Each row was made from one walk, in order. Every step used is in the known rows, and no mark comes twice. Write each row's walk.
Known rows:
vasu -> muzad: [ 0.87 -0.81  0.61 -0.09 -0.49 -2.27 -1.14  0.71  2.12 -0.12 -0.02  0.81
 -0.23  0.52  0.14  1.56  0.23  0.03 -0.57  2.85 -0.96 -0.47  0.48  1.21
  0.44  0.08 -0.40  0.61]
mebi -> sulo -> dolabol -> manok -> suvo -> puvo -> vasu -> muzad: [ 0.62  2.94 -1.24  0.84 -1.14 -2.27  0.71  1.19 -0.64  2.65 -1.50  2.29
  2.15 -0.12 -1.31 -1.38  2.94 -1.93  2.72  0.11  0.50 -1.23  0.07  0.82
 -2.68  1.80  2.49  1.32]
dolabol -> manok -> suvo -> puvo: [-3.70  3.59 -0.62  1.41 -1.58 -1.17  0.37  1.22 -2.60  2.82 -1.49  1.12
  2.02  0.76 -0.11 -1.13  0.39 -1.23  1.77 -2.60  0.27  0.04  0.24 -0.94
 -0.65  1.21  3.07 -0.66]
suvo -> manok: [-0.31 -0.06 -1.25  1.51 -1.49 -0.53 -0.49  0.45 -1.02  1.70 -0.28 -0.16
 -0.13 -0.84  0.34 -0.47 -0.32 -0.92 -0.64 -0.62 -0.17 -0.99 -0.62 -1.41
 -0.37  1.35 -0.41 -0.36]
vasu -> puvo -> suvo -> manok -> mebi -> sulo -> vonos: [-1.77  4.20  1.24  0.53 -0.46 -0.64  1.11  1.24 -2.01  1.08  3.32 -1.00
  2.54 -1.00  0.02 -1.91 -0.57  1.01 -1.68  1.17  0.01 -1.56 -4.34  0.26
  2.82  3.64 -0.76  1.75]
sulo -> dolabol -> manok -> suvo -> puvo: [-3.36  2.74 -0.83  2.25 -1.91 -0.72  0.84  0.90 -2.26  3.15 -0.71  1.45
  1.59  1.21 -0.96 -2.29  2.31 -2.22  3.21 -4.27  1.07 -0.65  1.09 -1.41
 -1.28  0.96  3.64 -0.80]
vonos -> sulo -> dolabol -> manok -> suvo -> puvo: [-2.34  1.60 -1.37  2.03 -1.75  0.08  1.59  2.52 -2.50  2.97 -1.44  2.45
  1.91  1.19 -1.65 -2.45  2.54 -2.64  2.21 -5.20  1.53 -0.45  0.03 -1.91
 -3.64  0.95  3.08  0.04]
sulo -> dolabol -> manok -> mebi: [ 1.31  2.88 -0.75  1.30 -1.47  0.43  3.31 -1.72 -0.73  1.96  0.23  0.85
 -1.09 -0.39 -0.82 -1.97  1.35  0.64  2.72 -1.43 -1.19 -1.19 -1.75 -0.53
 -0.55  2.17  2.06 -1.51]
dolabol -> manok -> mebi -> sulo -> vonos: [ 1.80  4.99  0.51 -0.44  0.37  1.21  3.55 -0.29 -0.81 -0.06  1.57 -0.13
  0.77 -2.11  0.93 -0.34 -0.46  2.26  0.42  0.59 -0.92 -1.24 -4.02 -0.02
  1.05  2.57  1.42 -1.62]
sulo -> dolabol -> manok: [ 0.59  0.99 -0.96  1.35 -1.88  0.02  1.77 -0.72 -0.53  1.96 -0.76  0.84
 -0.90 -0.01 -0.52 -0.76  1.43 -1.41  2.35 -1.88 -0.57 -1.22  0.21 -1.10
 -0.80  1.35  1.97 -1.46]
puvo -> vasu: [ 1.32  0.01 -0.34 -0.60 -0.32 -1.30  0.48 -0.83  0.02  0.18 -1.10 -0.26
  0.32 -2.34 -0.45 -1.48 -0.46  0.11  0.55  2.20  0.08  0.54 -0.50  0.54
 -0.43  0.75 -0.27  0.59]
dolabol -> sulo -> vonos -> muzad: [ 1.12 -1.50  0.71  0.33  0.66 -0.94  0.08  0.74  3.09 -2.24  0.10  0.81
  2.02 -1.22  2.86 -0.79 -2.92  1.74 -3.53  4.02 -0.10 -1.15 -0.01  0.65
  3.74  0.94  0.75 -0.61]
vonos -> sulo -> dolabol -> manok -> mebi: [ 2.10  1.70 -1.19  1.15 -1.32  1.35  4.06  0.16 -0.57  1.82 -0.52  2.03
 -0.88 -0.88 -1.57 -1.77  1.79  0.14  1.82 -2.24 -0.73 -0.80 -2.84 -1.17
 -3.20  1.99  1.62 -0.69]
dolabol -> sulo -> vonos: [ 0.55  0.05  0.47 -0.83  1.28 -0.26 -0.45  0.28  2.22 -2.75  0.55 -0.70
  1.26 -0.85  2.46 -1.05 -2.18  1.70 -1.81  2.15  0.20 -0.59 -1.76 -0.53
  3.46  0.72  0.92 -1.68]
mebi -> sulo -> dolabol: [ 2.10  0.02 -0.93  0.14  1.51  2.09  1.05  0.07 -0.11 -0.43  1.17  0.34
  0.04  0.83 -0.78 -0.25  3.01 -0.40  0.82 -2.54  1.07 -1.32 -0.36  0.17
 -2.00 -0.11  0.27  0.67]
vonos -> sulo -> dolabol -> manok -> suvo: [-0.44 -1.17 -2.25  2.26 -1.78  0.69  1.10  2.33 -1.85  2.60  0.05  2.48
 -0.45  0.94 -2.10 -1.65  2.52 -1.88  1.40 -2.89  0.57 -0.24 -0.08 -2.11
 -2.85  1.61  2.49 -0.45]
puvo -> dolabol -> sulo -> vonos -> muzad: [ 0.46 -2.41  0.76  0.07  1.15 -0.71  0.92  0.24  3.50  0.00  0.41  1.76
  1.92 -2.22  1.10 -0.48 -2.04  1.28 -3.18  3.43  1.26 -1.24 -0.05  1.63
  3.12  1.65  1.00  0.22]
suvo -> puvo: [-1.78  2.69  0.74 -0.23  0.12 -0.63  0.31  0.26 -0.48  0.31 -1.22  0.13
  2.37  0.21  0.36 -0.94  0.22 -0.74  0.78 -2.30  0.96 -0.06  0.19  0.10
 -0.77 -0.54  0.70  0.49]
vonos -> sulo -> dolabol: [ 1.45 -2.05 -0.98  0.58 -0.04  1.16  1.32  1.32  0.28 -0.13  0.24  1.38
  0.01  0.45 -1.41 -1.28  2.40 -1.20  0.15 -2.57  1.27 -0.54 -0.15 -0.93
 -2.96 -0.02  0.01  0.67]
dolabol -> sulo: [ 1.32 -0.48 -0.92 -0.42  1.26  0.50 -0.63 -0.26  1.62 -1.32 -1.20  0.08
 -0.03  0.49  1.74 -0.29 -1.25  1.33 -1.08  1.04 -0.68 -0.23 -1.59 -0.22
  0.75  0.35  0.60 -0.76]
dolabol -> manok -> suvo -> puvo -> vasu -> muzad: [-1.57  3.01 -0.25  0.73 -2.50 -4.38 -0.32  1.05 -0.65  3.08 -2.57  2.01
  1.87 -1.13 -0.71 -1.23 -0.28 -1.35  2.00  2.71 -0.60  0.10  0.61  0.57
 -0.67  1.92  2.29  0.48]
puvo -> suvo -> manok -> dolabol -> sulo: [-1.69 -0.18 -2.66  1.52 -0.38 -1.08 -2.44 -0.19  0.05  2.80 -2.03  2.16
 -0.22  0.79  1.70 -2.60 -1.35  0.20 -1.52 -0.19 -0.68 -1.81 -1.94 -0.71
  2.51  2.50  1.31 -0.92]
puvo -> suvo -> manok -> mebi: [-2.22  1.74 -1.00  2.03 -1.26 -0.46  0.44  0.27 -1.07  2.04  1.89  0.73
 -1.39  0.42  0.00 -3.27  0.39  0.79 -0.41  1.15 -1.45 -1.14 -2.11 -0.15
  0.88  2.84 -0.30  0.21]
vonos -> sulo: [ 1.07 -1.13 -0.42 -0.08  0.03  0.88  0.56  1.79  0.07 -0.14 -0.47  1.07
  0.27 -0.30 -0.63  0.06  0.33 -0.44 -0.99 -0.81  0.46  0.25 -1.02 -0.56
 -2.45 -0.06 -0.53  0.78]

Which walk is each row?
[ 1.58 -0.19 -1.39  1.06 -1.66  0.96  2.49  0.92 -0.30  2.09 -1.34  1.99
 -0.52 -0.34 -1.28 -0.60  1.77 -1.77  1.30 -2.48 -0.17 -1.17 -0.76 -1.72
 -3.38  1.22  1.31 -0.89] => vonos -> sulo -> dolabol -> manok
[-2.37 -0.23 -1.14  1.40 -1.47 -0.22  0.78  0.56 -2.03  4.87  0.12  1.86
 -0.89 -0.57 -2.40  0.05  1.06 -0.97  1.09 -0.98  0.77 -0.05  0.32 -0.08
 -0.71  2.29  2.54 -0.34] => puvo -> dolabol -> manok -> suvo
[ 2.01 -0.54  0.41 -0.73 -0.81 -3.46 -0.50 -0.22  2.28  0.14 -1.17  0.91
  0.02 -1.97 -0.55  0.23 -0.44 -0.03  0.25  5.12 -0.91 -0.15  0.10  1.63
 -0.05  0.97 -0.85  1.21] => puvo -> vasu -> muzad
[-2.95  1.24  1.46  0.10 -0.74 -1.83 -1.15  0.55 -0.76  1.11  0.53 -0.31
  1.12  1.48 -0.94 -0.45 -0.49 -0.79 -0.17  1.07 -0.22  0.19 -0.38  0.91
  1.93  1.34 -0.51  2.51] => vasu -> puvo -> suvo
[-4.05  0.65  0.69 -0.48  1.43 -0.87 -0.40  1.68  0.82  0.33  1.16  0.84
  3.45 -0.71  0.33 -2.61 -0.25  0.57 -0.95 -0.86  2.99 -0.07 -0.97  0.27
  2.33  1.11  3.13 -0.18] => manok -> suvo -> puvo -> dolabol -> sulo -> vonos
[-0.65  3.25 -0.56  1.63 -0.54  0.24  1.25  0.32 -2.02  2.56  2.42  0.20
  1.05  1.17 -1.65 -2.37  2.26 -0.16  0.46 -1.60 -0.30 -1.87 -3.28  0.22
 -0.27  3.30 -0.66  2.63] => vasu -> puvo -> suvo -> manok -> mebi -> sulo -> dolabol
[ 2.57  3.47  0.75  0.62 -0.20  0.50  4.23  0.21 -0.03  0.45  0.99  1.40
  1.79 -2.44  1.38 -0.22 -1.02  2.19 -1.46  2.51 -0.81 -1.65 -2.24  1.17
  1.22  2.72  1.27 -0.37] => dolabol -> manok -> mebi -> sulo -> vonos -> muzad
[-3.06  1.54  0.19  0.77 -1.27 -2.94 -2.40  0.29 -0.55  2.14 -0.79  0.37
  3.16 -0.71  1.81 -2.29 -3.39  0.13 -2.26  0.60  0.46 -1.85 -2.78 -1.12
  6.05  3.60  1.26 -0.05] => vasu -> puvo -> suvo -> manok -> dolabol -> sulo -> vonos
[-2.34  3.60  0.17 -0.12 -1.08 -0.66  2.43 -0.62 -0.88  4.65 -2.29  1.56
  1.48 -1.59 -1.29 -0.02  0.46 -1.83  1.97 -2.68  0.95 -0.86 -0.26  0.63
 -1.76  1.39  2.29 -0.18] => suvo -> puvo -> dolabol -> manok
[-1.69  3.73 -1.39  1.43 -0.15  0.96  1.31  1.21 -2.66  2.48 -0.36  1.57
  2.17  1.65 -0.80 -1.37  3.12 -1.78  2.55 -5.04  1.44 -1.11 -0.08 -0.83
 -2.61  0.91  3.26  0.08] => mebi -> sulo -> dolabol -> manok -> suvo -> puvo
[-2.63  0.11 -1.25  1.14 -0.66 -1.84 -2.03  0.32  0.42  1.29 -0.19  1.30
  1.07 -0.58  2.46 -3.34 -2.53  0.54 -2.23  0.83  0.29 -2.42 -2.43 -1.29
  5.43  2.89  1.63 -1.78] => puvo -> suvo -> manok -> dolabol -> sulo -> vonos
[-1.90 -1.03 -0.84  2.43 -1.14 -2.65 -1.69  0.97  1.28  1.77 -0.62  2.84
  1.99 -1.02  2.97 -3.23 -3.25  0.67 -3.96  2.82 -0.05 -2.94 -0.50  0.11
  5.40  3.11  1.42 -0.66] => puvo -> suvo -> manok -> dolabol -> sulo -> vonos -> muzad
[ 0.19  6.15 -0.07 -0.76  0.94  1.55  4.64 -0.94 -1.40  3.94 -0.95  1.61
  1.84 -1.76 -1.23  0.00  1.61  0.58  1.91 -3.36  0.28 -1.15 -3.66  1.72
 -3.14  2.02  2.25  0.60] => suvo -> puvo -> dolabol -> manok -> mebi -> sulo
[-1.95  0.84 -1.18  1.76 -1.83 -0.44 -0.32  0.89 -2.10  2.64 -0.22  0.96
 -0.56  0.60 -0.43 -0.12  0.09 -0.73  1.00 -0.52 -0.66  0.42  0.27 -1.18
  0.04  1.70  2.23 -0.93] => dolabol -> manok -> suvo
[ 2.21  1.58 -1.77  1.54  0.24  2.12  2.25 -0.26 -1.14  1.17  1.73  0.27
 -0.21 -0.41 -0.58 -1.96  2.50  0.63  0.66 -2.68  0.10 -1.84 -2.76 -0.60
 -2.40  1.91  0.00  0.00] => suvo -> manok -> mebi -> sulo -> dolabol
[ 0.86 -0.63  0.18  0.53  0.38 -1.45 -0.39 -0.28  2.33 -0.32 -1.61  2.10
  3.20 -1.89  2.62 -1.05 -3.70  1.93 -3.14  1.81  0.81 -1.78 -0.29  0.74
  4.81  0.94  2.05 -0.91] => manok -> dolabol -> sulo -> vonos -> muzad
[-3.74  1.88 -0.46  1.62 -2.37 -2.85 -1.92 -0.01 -2.72  5.04 -1.30  1.13
  1.97 -0.04 -0.90 -0.95 -1.29 -1.63 -0.44 -1.56  0.20 -1.38 -1.06 -0.37
  2.62  2.80  0.27  1.54] => vasu -> puvo -> suvo -> manok -> dolabol
[-2.69  1.81 -0.43  0.32 -0.45 -1.89 -0.57  0.69 -1.69  1.28 -1.04  0.52
  2.98 -1.07 -0.90 -3.17  0.32 -0.75  1.39 -0.20  1.84  0.96  0.39  0.23
 -0.86  0.37  1.53  1.24] => manok -> suvo -> puvo -> vasu
[ 0.68  0.01 -2.53  1.12 -0.43 -0.53 -1.68 -1.02 -0.13  2.37 -3.20  1.33
  0.79 -0.94  1.72 -0.88 -2.26  0.44 -1.48 -1.80 -0.25 -1.63 -2.21 -1.40
  1.65  1.83  1.54 -1.67] => suvo -> manok -> dolabol -> sulo
[ 1.30  3.04 -0.02  0.31  0.27  1.20  1.97  0.48 -1.13 -0.18  3.06 -0.88
  1.47 -2.39  1.17 -1.55 -0.35  1.91 -1.43  0.14  0.20 -1.59 -3.76 -0.72
  0.80  2.35 -0.18 -0.72] => suvo -> manok -> mebi -> sulo -> vonos
[-0.13  1.07 -1.18  1.34 -2.74 -3.18  0.73  2.42 -0.14  3.08 -2.40  3.29
  1.94 -0.93 -2.27 -2.41  2.20 -2.62  2.30  0.00  0.81 -0.51  0.37 -0.28
 -3.85  1.79  2.20  1.15] => vonos -> sulo -> dolabol -> manok -> suvo -> puvo -> vasu -> muzad
[-2.91 -0.28 -1.26  1.96 -1.55 -0.90 -1.29  1.08 -0.87  2.11  1.13  0.55
 -1.45  0.92  0.23 -2.32  0.43 -1.26 -0.81  1.00 -0.78 -1.22 -0.14 -0.67
  0.40  2.02 -0.50  0.36] => puvo -> suvo -> manok
[ 0.89  3.62 -0.33  0.62 -1.39  0.21  2.89 -1.29 -0.87  1.91 -0.79  0.50
 -0.63 -0.99  0.00 -0.58 -0.50  1.19  1.67  0.29 -2.15 -0.25 -2.56 -0.11
 -0.41  2.12  1.37 -1.55] => dolabol -> manok -> mebi
[ 2.24  1.97 -1.41  0.64 -0.01  1.82  2.26 -0.29 -0.78  1.52 -0.44  0.91
 -0.44  0.26 -0.31  0.36  2.33 -1.13  1.85 -2.41 -0.38 -1.86 -0.92 -0.68
 -2.48  1.44  1.53 -0.87] => mebi -> sulo -> dolabol -> manok
[ 2.68  4.62 -1.05 -0.14  0.27  2.11  3.47 -0.92 -1.17  1.36 -0.22  0.45
  0.00 -0.66  0.26  0.45  0.73  1.70  0.99 -0.52 -1.74 -0.98 -3.58  0.46
 -1.73  2.05  1.15 -0.77] => dolabol -> manok -> mebi -> sulo
[ 2.35  1.98  1.18  0.17  1.30  0.79  2.81  0.60  0.80 -1.53  2.73  0.92
  2.53 -1.86  1.14 -0.65 -0.64  3.00 -2.41  2.58  0.47 -0.83 -1.61  2.02
  1.65  1.27  0.03  1.00] => manok -> mebi -> sulo -> vonos -> muzad
[-2.08  3.01 -1.32  1.43 -2.18 -1.84  1.35 -0.01 -2.23  3.32 -1.73  1.38
  1.74 -1.13 -1.54 -4.01  1.76 -2.03  3.81 -2.01  1.14 -0.27  0.72 -0.86
 -1.65  1.68  3.42 -0.10] => sulo -> dolabol -> manok -> suvo -> puvo -> vasu
[-2.97  0.23 -1.81  1.99 -1.85 -1.61 -1.74  0.17 -1.57  4.19 -0.88  1.99
 -0.05  0.36 -0.02 -2.30 -0.33 -1.12 -0.45 -1.05  0.04 -1.99 -0.50 -0.66
  1.78  2.10  0.67  0.04] => puvo -> suvo -> manok -> dolabol
[-2.40  3.71 -0.96  1.00 -2.01 -2.12  0.75  0.33 -2.67  3.08 -2.55  0.99
  2.22 -1.48 -0.61 -2.66 -0.19 -1.29  2.55 -0.32  0.26  0.60 -0.16 -0.51
 -1.14  1.89  2.59 -0.23] => dolabol -> manok -> suvo -> puvo -> vasu
[-1.73  1.21  0.42  0.20 -1.06 -4.21 -1.49  1.51  0.24  1.04 -1.04  1.29
  2.56 -0.42 -1.06 -1.86  0.46 -0.72  0.97  2.66  0.83  0.76  0.98  1.33
 -0.35  0.47  1.08  1.89] => manok -> suvo -> puvo -> vasu -> muzad
